Each row was made from one small tree. The marks that hang from a mark follow it in brackets, in the order of their numbers. Every link used is in the known rows. Write each row's tree.
In the rows, zero is written as 128.
Known rows
Z282{Z343}: [119 118  94 109 176 136  79 112 139 146 133 132 105 127 131 113 155  86
 130 121 155 148 125 120 134 138 157 120 112 172 162 149 118]
Z819{Z343{Z522 Z710 Z828 Z831}}: [102  98  87 160 177 149 118 138 159 126 126 138 104 142 117 146 159  85
  74 110 161 173  53 154 125 104 135 130  75 125 208 124 104]
Z926{Z344 Z522}: [121  92 104 155 198 117 100 116 105 114 126 112 109 128  95 136 177  75
 106 119 165 135  92 124 141 134 153 138 139 147 159 179 129]
Z831{Z343{Z282 Z522 Z819}}: [136  79  82 148 154 131 129 130 151 118 122 168 100 136 101 148 174 141
  98  85 177 140  72 127 134 119 117  84  95 158 195 116 107]
Z282{Z343{Z522}}: [117 114  98 116 191 133  85 114 128 127 123 133  93 124 120 110 154 105
 116 128 159 166 114 124 123 141 146 118 109 169 187 145 119]
Z828{Z343{Z282 Z344 Z819 Z831}}: [136  92  90 166 147 134 127 162 153 154 110 172 121 166 102 150 161  98
 125  89 177 163  67 119 150  84 136 127  90 148 184 141 108]
Z819{Z343{Z282 Z522 Z828}}: [126  87  98 139 162 153 114  96 168 110 131 152 109 124 115 142 174  97
  77 109 190 133  53 132 162 103 117  94  91 155 199 121 112]
Z831{Z343{Z522{Z926} Z828}}: [148  76  76 159 178 128 108 136 141  95 129 133 111 144 121 115 179 117
  85 107 177 134  61 141 141 122 131  96  89 155 190 118 111]
Z828{Z343{Z522 Z819}}: [138  95  79 148 179 138 112 129 125 147 104 144 115 134 102 142 159 107
 123 113 171 166  97 130 148 111 132 133  95 161 201 154 128]
Z522{Z343}: [129 117  85 149 164 145 111 111 145 141 136 137 111 116 140 142 162  96
 138 103 161 134 133 135 132 138 145  94 105 184 170 131 122]
Z819{Z343{Z828 Z831}}: [125  97  85 139 163 136 109 123 171 131 133 136 124 152 136 131 164  66
 104 111 158 141  88 149 134 110 144 120  93 137 178 124 105]
Z926{Z522{Z343{Z282}}}: [144  99  91 147 160 147 121 100 153 125 137 140  98 111 121 153 176 113
 116 104 174 122  91 117 163 135 139  92 104 181 178 132 131]
Z754{Z343{Z710}}: [104 103 115 146 167 154 101 133 140 155 122 108 106 137 117 136 169  86
 120  93 156 148  93 150 148 130 157 142 106 161 159 131  99]
Z522{Z343 Z926{Z344}}: [135 103  79 192 178 139 113 137 132 117 146 127 115 113 122 141 175  81
 120 107 166 127 100 134 127 121 150 102 121 180 159 160 128]
Z344{Z343}: [126 108  97 145 162 136 108 116 123 128 120 123 117 131 123 133 154  82
 116  88 163 146 134 128 126 136 168  92 114 174 171 124 102]
Z282{Z343{Z819 Z831}}: [129  96  77 128 153 124 107 157 149 167 128 146 105 141 124 128 154  93
 130 110 135 165 115 135 112 118 147 124 103 149 173 154 104]
Z831{Z343{Z344 Z522}}: [118 114 108 152 199 119  98 139 126  85 113 150  93 156 119 122 174 134
 103 103 180 160  90 125 110 137 142 106 108 164 186 114 111]
Z926{Z522}: [126  93 102 138 187 123 102 104 120 128 123 116 109 139 112 131 165  88
 113 123 158 144 103 129 146 144 145 131 117 157 167 155 131]
Z344{Z343{Z819 Z828 Z831} Z926}: [138  77  79 186 130 136 126 181 147 149 117 141 135 148 123 173 156  74
  87  75 153 138  96 137 138  91 145  89 101 141 177 121  84]
Z926{Z344 Z522{Z343{Z819 Z828}}}: [147  67  80 185 147 138 131 150 129 129 131 144 119 103 105 176 205 102
  99  95 178 112  79 126 161 104 133 108 117 151 175 170 110]
Z343{Z344{Z926} Z522}: [105 119 122 186 207 126  92 146 113 104 112 143 108 153 118 149 153  93
  91 123 173 171  82 132 131 123 120 115 119 164 177 140 128]
Z344{Z343 Z926}: [119 117  96 160 175 138  92 126 131 125 120 123 121 141 128 156 145  72
 105  93 162 137 124 120 140 128 163  87 118 178 158 120 112]
Z343{Z282 Z522{Z926} Z710 Z831}: [120  81  87 187 169 137 138 155 143 136 132 134  96 147  96 135 145  93
  79 107 159 182  33 146 129 111 127 115  85 147 205 142 123]
Z828{Z343{Z819}}: [136  99  75 139 163 141 109 124 133 164 118 145 126 143 115 145 156  92
 139 105 166 147 108 127 156 108 141 133  95 165 174 157 120]
Z828{Z343{Z344{Z926{Z522}} Z831}}: [130 117  94 159 213 120  85 154 133 118 104 131 112 184 116 147 151  78
 112 129 163 170  70 108 150 114 160 159 111 147 169 144 142]
Z831{Z343}: [126 110  84 126 179 125  95 112 143 119 131 135 108 150 133 121 165 108
 127  95 159 130 114 132 122 145 156 106 105 161 163 118 110]
Z819{Z343{Z282 Z344 Z522}}: [108 119 121 152 187 143 110 113 152  91 126 158  98 146 109 143 172 111
  86 113 196 158  60 119 135 112 120 103 101 167 188 124 120]
Z828{Z343{Z282 Z522 Z710 Z819}}: [121  88  83 158 155 157 129 135 138 158 113 161 105 128  89 161 154 118
  98  89 183 169  51 122 171  91 120 124  74 153 213 151 118]
Z754{Z343}: [126  98 117 136 167 142  97 120 144 142 121 103 114 140 121 123 173  85
 130 102 155 134 112 148 143 140 156 131 121 170 154 126 102]
Z819{Z343{Z344 Z522 Z831}}: [105 123 111 160 205 123 107 139 149  97 114 141  97 166 120 130 166  97
  97 122 168 185  79 142  95 122 137 127 100 146 191 124 117]
Z828{Z343{Z522}}: [129 111  88 134 200 135  95 105 124 126 107 129 109 137 108 119 146  97
 126 126 172 169 102 129 146 128 145 136  97 163 197 145 132]

Write each row's tree
[105  85 110 183 135 146 135 169 151 148 123 163 116 155 109 149 164  86
  79  73 180 159  38 137 155  85 131 117  84 131 189 137  87] => Z343{Z282 Z344 Z710 Z828 Z831}
[111  78  87 172 131 140 147 160 150 180 129 161 111 145  99 163 149  92
 100  74 149 166  62 145 137  96 129 119  86 136 184 149 100] => Z343{Z282 Z710 Z819 Z831}
[105 102  89 141 169 147 105 154 127 157 122 147  88 119 108 144 159 116
  99 111 155 176  83 126 129 119 130 125  91 154 192 159 112] => Z282{Z343{Z522 Z710 Z819}}
[134  96 104 165 164 141 123 144 132 131 106 174 109 146  95 156 171 123
 107  97 198 167  59 113 165  90 118 118  89 163 199 146 117] => Z828{Z343{Z282 Z344 Z522 Z819}}
[ 95  99 117 195 170 139 129 175 101 141 111 157 102 143  99 163 168 119
  85  94 173 184  67 143 127 109 112 125  92 152 193 158 106] => Z343{Z344 Z522 Z710 Z819}
[131  84  91 147 161 142 126 113 182 113 131 152 111 138 110 137 166  89
  80 107 174 151  50 142 139 101 124 103  86 137 208 117 103] => Z819{Z343{Z282 Z522 Z828 Z831}}
[ 97 140 112 159 203 140  77 128 152 107 130 145 117 164 143 158 159  76
  96 119 173 141  87 123 132 112 134 116 113 172 146 127 130] => Z819{Z343{Z344{Z926}}}
[119 101 115 189 199 122 111 151 109 103 121 131 104 151 112 120 167 100
  92 123 179 171  68 140 124 124 122 115 104 174 181 150 126] => Z343{Z344 Z522{Z926}}
[143  83  77 197 160 146 117 145 139 119 145 130 125 107 127 141 189  79
 102 101 179 110  81 140 152 103 140  94 113 170 168 159 113] => Z522{Z343{Z828} Z926{Z344}}
[123  91 105 145 144 143 103 168 136 150 124 167 116 137 130 140 186 103
 102  98 178 137  89 120 155  96 129 113 102 159 168 157  89] => Z282{Z343{Z344 Z819 Z828}}
[106 135 111 141 194 137  62 149 136 125 125 144 104 150 140 137 155  85
 112 122 167 151 103 108 138 123 147 117 121 177 147 144 120] => Z282{Z343{Z344{Z926}}}
[119  58  83 179 111 151 152 169 161 182 131 168 122 138 103 169 161  87
  85  67 162 146  45 148 160  81 116 111  78 122 193 147  85] => Z343{Z282 Z710 Z819 Z828 Z831}
[ 86 123 120 191 202 140  96 162 111 117 113 144 100 154 113 157 148  95
  75 112 174 181  64 130 135 114 122 123 105 156 177 144 123] => Z343{Z344{Z926} Z522 Z710}
[131 104  93 201 141 156 118 181 149 140 127 171 130 134 145 188 181 103
  96  85 179 121  87 130 164  87 112  86  99 174 165 133 105] => Z522{Z343{Z344{Z926} Z819 Z828}}
[135 116  87 198 172 131 125 168 147 124 136 140 109 156 139 135 168  95
 122 105 160 164  94 142 110 120 142 102  95 182 169 129 123] => Z522{Z343{Z344 Z831} Z926}
[141  58 112 163 142 149 126 153 139 142 109 124 118 127 103 142 195 112
  98  95 170 134  78 161 157 109 120 123 104 148 188 132  84] => Z754{Z343{Z522 Z819 Z828}}
[107 100 101 173 186 131 105 137 100 114 117 112 100 121  88 159 174  78
  82  87 175 148  86 111 134 126 181 121 123 149 172 161 109] => Z926{Z344{Z343{Z710}} Z522}
[127 112 107 144 169 145  98 119 139 131 118 159 116 153 114 135 159  93
 126  98 200 147  78 108 169 104 145 120 102 169 175 142 120] => Z828{Z343{Z282 Z344}}
[136  81  94 167 155 130 127 147 131 115 107 128 115 138 111 128 160  89
  88  90 164 164 100 146 119 117 158  92  98 143 212 114  83] => Z344{Z343{Z522 Z828 Z831}}
[116 100  78 189 211 141  97 145 105 118 119 121 104 131  86 130 160  80
  98 119 180 174  46 124 147 104 148 149  99 157 192 175 139] => Z828{Z343{Z522{Z926{Z344}} Z710}}
[ 84 141 110 153 192 148  65 163 134 139 123 147  99 147 135 151 150  86
  97 113 167 162  84 106 143 115 147 128 106 168 154 148 120] => Z282{Z343{Z344{Z926} Z710}}
[123  90  73 207 158 157 119 157 133 132 149 134 118 106 119 152 185  79
  89  86 182 126  58 140 156  96 142 105 100 164 172 161 112] => Z522{Z343{Z710 Z828} Z926{Z344}}
[120  73  80 184 116 147 145 182 139 165 118 146 124 137 111 168 163  85
  83  57 158 157  86 146 135  89 154 103  81 133 195 128  72] => Z344{Z343{Z710 Z819 Z828 Z831}}
[115 111 121 173 171 140  99 138 141 124 127 159 119 155 123 155 154  83
  96 100 181 139  71 117 160 107 122 101 121 170 154 135 119] => Z343{Z282 Z344{Z926}}
[126 103  95 161 175 120 123 139 127 114 110 119 105 141 103 127 147  94
 104 100 152 181 117 140  96 135 167  98 103 152 204 116 100] => Z344{Z343{Z522 Z831}}
[140  69 103 156 123 139 139 154 174 164 122 135 113 149 101 148 177  94
 123  82 147 142  77 153 143 109 137 120 107 149 171 125  88] => Z754{Z343{Z282 Z819 Z831}}
[108  79  95 172 167 137 129 154 130 144 116 135 109 140 105 136 151  90
  84 100 154 181  60 160 131 111 134 129  83 120 212 138  97] => Z343{Z522 Z710 Z828 Z831}
[101 105 133 182 181 139 117 181 133 129 101 119  90 167 101 135 171 108
  98 101 160 195  62 155 111 125 149 150 100 141 190 119  93] => Z754{Z343{Z344 Z522 Z710 Z831}}
[118  65  91 170 112 160 143 149 146 175 133 166 125 120 104 172 171  95
  83  67 180 129  52 139 184  81 108 103  80 140 185 152  90] => Z343{Z282 Z710 Z819 Z828}
[146  50 114 160 124 159 140 146 158 142 112 142 115 121  93 152 196 117
  86  82 180 125  52 151 179  95 110 102  99 153 195 125  80] => Z754{Z343{Z282 Z522 Z819 Z828}}
[145  82  70 146 142 136 127 140 161 169 120 159 122 152 102 146 150  91
 135  92 161 153  80 128 152  91 139 128  89 147 188 145 113] => Z828{Z343{Z282 Z819 Z831}}
[ 98 116  94 135 163 163 107 102 169 139 145 148 102 129 121 155 155  84
  93  97 177 141  62 127 152 108 134 113  88 159 174 129 120] => Z819{Z343{Z282 Z710}}
[151  62  82 195 143 140 140 166 121 122 119 132 121 125 105 147 182 102
  70  87 175 144  76 142 145  95 127  78  87 165 200 135  92] => Z344{Z343{Z522{Z926} Z819 Z828}}
[117  82  82 211 154 138 129 182 107 138 133 130 117 121  94 168 179  81
  84  73 170 147  71 128 132  96 155 103 108 158 166 167 102] => Z522{Z926{Z344{Z343{Z710 Z819}}}}
[112 111 116 157 186 144 103 127 145  95 120 150 111 145 123 138 184  99
  77 117 194 150  68 137 140 106 121 110  94 155 190 126 107] => Z819{Z343{Z344 Z522 Z828}}
[110 112  86 162 142 166 127 118 158 153 142 154 101 110 126 163 161 106
 113  78 177 139  87 126 154 117 136  91  90 178 185 129 114] => Z522{Z343{Z282 Z710}}
[135  82 117 151 160 137 123 134 162 129 117 119  98 146  96 122 167 102
 113 103 156 161  72 154 134 128 145 121 110 151 195 113  98] => Z754{Z343{Z282 Z522 Z831}}
